Every row comes from one small tree of marks. Brackets hold a mark, then the marks that hang from it, in the order of their numbers. Every link used is in the known rows. Which tree was each row made from?
Known rows
{Q331 {Q635 {Q33 {Q73 {Q759 Q108}}}}}: [ -2  14 -17  52 -39 -18  14  12  -4  26  32  -1   7  10  18 -35  13   3
  -4  15  23  -2   0  10  -6  15]
{Q331 {Q635 Q33}}: [ 15  27   6  30 -13  -2 -16  12  25  27  23 -18  38  28  27 -38   7  -1
  14 -11  11 -23   5 -10  -8  14]
{Q33 {Q73 Q759} {Q635 Q331}}: [  0  27 -15  17  16  -1  14  -2  12  15 -26   3 -33 -24  34  -5 -32  -1
   4   5 -15  15  12  14  20  37]
{Q73 {Q759 Q562 Q896}}: [-12 -20  -7 -25   2 -11  12  23  -1  -5  20   2 -10 -12 -14  30  -3  14
  19 -18 -31 -16   8 -28 -37  -9]
{Q896 {Q759 {Q73 Q33} {Q108 Q422} Q562}}: [  1 -43  20   5 -27  -7  14 -13 -42 -19  -9  12  -1   7 -24  15   3  14
 -10  11  24   8   4  24  22 -38]
{Q108 Q422}: [ 37  -6  27 -12   4   5 -15   6  38   1 -28  -8   8   3  30 -14  -5  -7
   1   8 -24 -20  12 -13  -2  11]
{Q33 {Q73 {Q759 Q896}} Q635}: [ -4  17 -28 -14   6  -8  16  12   6  15   5   3 -32 -25   3  -7  -2 -16
 -10  19 -19   3 -21 -19 -10  42]
{Q759 {Q73 Q33} Q562}: [-10 -40   2 -16  -3  20   4  -8  13   8   1  -3  30   9 -21   2  -2   7
  24 -25   6  -9 -20 -12  -3  -8]
{Q896 Q759}: [ 32  19  24  -7  10 -22   7  12  25  30 -16  -3  -1 -10  25 -30 -30   0
  -1  11 -24 -25   5  -4  -1   6]
{Q73 Q759}: [  7   2  15   0  12  -1  17  28  29  11  -5   8  -4 -10  14  -9 -30   6
  20 -11 -37 -19   7 -20 -22  14]
{Q759 {Q73 {Q33 Q635}} Q108 Q562 Q896}: [-42 -17 -27 -27   1  11  -3  -5 -39 -35  31 -13 -19  16 -56  27  57 -12
   0  -1  28   7 -35  -8  15 -13]
{Q331 {Q635 {Q33 {Q73 Q759}}}}: [ 11  10 -17  48 -29 -11  12  10  12  44  19   5  24   4  31 -30 -20   7
   4   3   7  -2  -1  -3 -18  22]
{Q635 {Q33 {Q73 {Q759 Q108 Q896}}} Q331}: [ -9  21  -4  32 -14 -15  -3  -7 -16  -6  16  15  11  -8   9  -1  11  22
 -28 -23  17   5  24  20  -6 -22]
{Q759 Q73 Q896}: [  6  -7  -2 -27  18  18   0   1  30  10   3  -4  22   2  -9   0  23  -2
   6  -3 -10 -19 -26 -37 -42  -3]
{Q759 {Q73 Q33} {Q108 Q422} Q562 Q896}: [-16 -46   0 -18 -17  18  -9 -18 -31 -45   9   6  11  18 -42  38  50   8
 -10  -5  27   2 -19  -4  -1 -32]
{Q896 {Q759 Q73}}: [ 27  -4  18  -1  12  -9  16   3  16  34 -11   0  14  -6   5 -18 -23   2
   3  14 -12 -15  -5  -9 -16  -5]
{Q196 Q422}: [ 26  -6  20 -45  14   5  -7   7  52  17 -18 -24  11  21   9 -12 -13 -15
   9  -2 -32 -31   3 -29   8  16]
{Q759 Q73 Q562 Q896}: [ -5 -35 -11 -37   2  10   0   4   5   1  19 -19  17  -6 -23  20  25   4
  16 -10  -6 -16 -17 -33 -38 -16]
{Q635 Q33 Q331}: [ 20  28  26  26  17  -4 -31  -2  28   9  -6  -6  40  12  33 -21 -20  13
   2 -40   3 -16  35  13  10 -16]
{Q562 Q759}: [ 28  20   8 -24   4 -13 -27  21  34  14   0 -14  -1  -2  15 -34 -17 -27
   2  12 -19  -4   4  -6 -21  15]
{Q108 Q422 {Q759 {Q73 {Q33 Q635}} Q562}}: [-15 -23  -2   0   7  18   9 -21 -36 -14 -12   9 -10  -3 -27  38 -17   2
 -10  18   1  13   2  -6  34   2]
{Q759 Q108}: [ 14  13  15 -16   4  -4  -9  16  32  -4   4 -26 -12   5   9 -33  23 -10
   5   4 -12 -27  -4 -10  -1   7]
{Q635 {Q33 {Q73 {Q759 Q562 Q896}}} Q331}: [ -7  -8 -13  23 -18 -19  -6  -8 -19   9  13  10  22 -16   9  24 -15  31
  -5 -37   6   4  34  13 -12 -26]
{Q331 {Q635 {Q33 Q73}}}: [ 22  17 -13  29 -27 -10  -9  -5  31  50  13 -13  40  14  38 -53   6  -2
   2   5  25 -11 -14  -5  -2  24]
{Q33 {Q73 Q759} Q635}: [  5  15 -19  -4   4 -12  18  17  18  24  -9  -2 -35 -26  16 -18 -22 -17
  -1  24 -21   5 -13 -10   5  47]

Which tree is each row?
[-13 -37  20   3 -26  -2  10  10 -29 -40  -4  16 -16   3 -16  30  -1  17
   3 -11  -4  -1  12  13  15 -14] : {Q73 Q33 {Q759 {Q108 Q422} Q562}}
[-21  -1   1  13  17   1  13 -17 -38   1 -17   8  -3  -1 -12  21 -32  17
  12 -11  18  21   9  33  47 -11] : {Q896 {Q759 {Q73 {Q33 {Q635 Q331}}} Q562}}
[ 12  17   6  42 -11 -11  -1  -5  17  24  -9  13  28  -9  37 -16 -42  21
 -10 -28  -1   4  28  22   1  -3] : {Q635 {Q33 {Q73 Q759}} Q331}
[-10  31 -19  23   8  -5  16   1  -4  -6 -14  -3 -49 -17  19  -7 -10  -7
  -6  14  -4  19  12  26  29  26] : {Q33 {Q73 {Q759 Q108}} {Q635 Q331}}
[-43  21 -10  -3  27  31  -8 -25 -26 -41   5   7  -4  22 -27  20  39  -2
  -5 -16  31  18 -24  12  25  -8] : {Q759 {Q73 {Q33 {Q635 Q331}}} Q108 Q896}
[-18   6 -34  -7   6 -12  13  -4 -22  -2  -1  -4 -36 -29   3  35  -9   7
   5  -7 -11  21  15   8  10  14] : {Q33 {Q73 {Q759 Q562 Q896}} {Q635 Q331}}
[  5 -35  14  -4 -23 -15   9  21 -20 -34   4  -6 -40  -6  -3  27   6  11
   4   2 -20  -9  28   2  -4 -13] : {Q73 {Q759 {Q108 Q422} Q562}}
[-26   0   2  -9  22  28   9 -20  -5  13   3  38  38  -1 -35  11  -6   9
 -11  -1  -2  -8 -24 -33 -19  -3] : {Q108 {Q759 {Q73 Q33} Q896}}
[  3  -5  -6  35 -25 -19   4  -3  -4  17   1   0  19 -16  23   6 -34  28
   0 -37  -1   4  41  25   3 -18] : {Q635 {Q33 {Q73 {Q759 Q562}}} Q331}
[ -1  -4   8 -13  -1  14 -18  -2  17  10   1  15  28  14 -16 -22 -17 -16
   2   1  11  10 -24   0 -21   2] : {Q562 {Q759 {Q73 Q33}}}
[  3  22  -4 -36  -4 -21 -29  19   4 -17  25 -14 -17   7 -15 -20  35 -27
 -18  20  -4  -2  -5  -7 -31  -3] : {Q562 {Q759 Q108 Q896}}
[  1   3 -19  -8 -11 -15   9   4 -21 -27   0   4 -53 -18   1  17  30 -20
 -32  44  -3  17 -11   0   9  20] : {Q33 {Q73 {Q759 {Q108 Q422} Q896}} Q635}
[ 13 -47   6 -15 -21   3  -2   2  -8 -27   0 -27  -9   9 -13  14  36  -1
   7  13   4  -7   3  -3  -5 -26] : {Q759 Q73 {Q108 Q422} Q562}
[  1   3  -1 -16  27  16  12  -8   2  22   4  11  17 -11 -21  12   3   7
 -10  15 -19 -16 -11 -40 -39  -6] : {Q108 {Q759 Q73 Q896}}
[ 15  35 -10   2  17   1  -4 -13  29  17 -32 -16 -18 -14  44 -26 -12 -14
  -1   5  -5  11   3  14  33  36] : {Q33 Q73 {Q635 Q331}}
[ 23 -13  10  -9 -12  -6 -25   7  -5 -23  -1  -8 -12   8  -8  -9  25 -24
 -17  36   8  12   1   7 -20 -13] : {Q562 {Q759 Q73 {Q108 Q422}}}
[-24 -35   4 -13 -20   0   4   4 -37 -50  10  25 -11   2 -30  49  24  18
  -6 -15   5   4   7   0   0 -23] : {Q73 Q33 {Q759 {Q108 Q422} Q562 Q896}}
[-28  29  -4   7  12  10 -25 -11 -26 -31  -3   0 -15  22 -23  -3   8 -22
  -5   6  31  38  -7  40  27   1] : {Q562 {Q759 {Q73 {Q33 {Q635 Q331}}} Q108}}
[-11  26   8  20  35  13  12 -20 -20   8 -27  20   1   9   2   3 -37   7
   4  -4  19  18  -1  29  43   1] : {Q896 {Q759 {Q73 {Q33 {Q635 Q331}}}}}
[ 16 -26   5 -10  -3 -16  23   6  -4  27  -2 -15   3 -11  -3  -1 -20   9
  14  12 -11 -13   3  -5 -14 -20] : {Q896 {Q759 Q73 Q562}}
[-29  22   4  15  27  32  -3 -18 -14 -28 -10   0  -6  22 -14   4  18  -5
   7 -12  26  19 -14  24  41   0] : {Q759 {Q73 {Q33 {Q635 Q331}}} Q108}
[-17  17   2   7  34  36  -5 -18   7  -6 -21   9  15  13   1   2 -12  -1
  13 -22  14  11 -15  10  32  11] : {Q759 {Q73 {Q33 {Q635 Q331}}}}
[ 12 -14   2 -27 -12  -6 -31   2 -19 -35  13  -5 -10   9 -21   9  47 -23
 -26  34  13  13  -3  -1 -37 -22] : {Q562 {Q759 Q73 {Q108 Q422} Q896}}
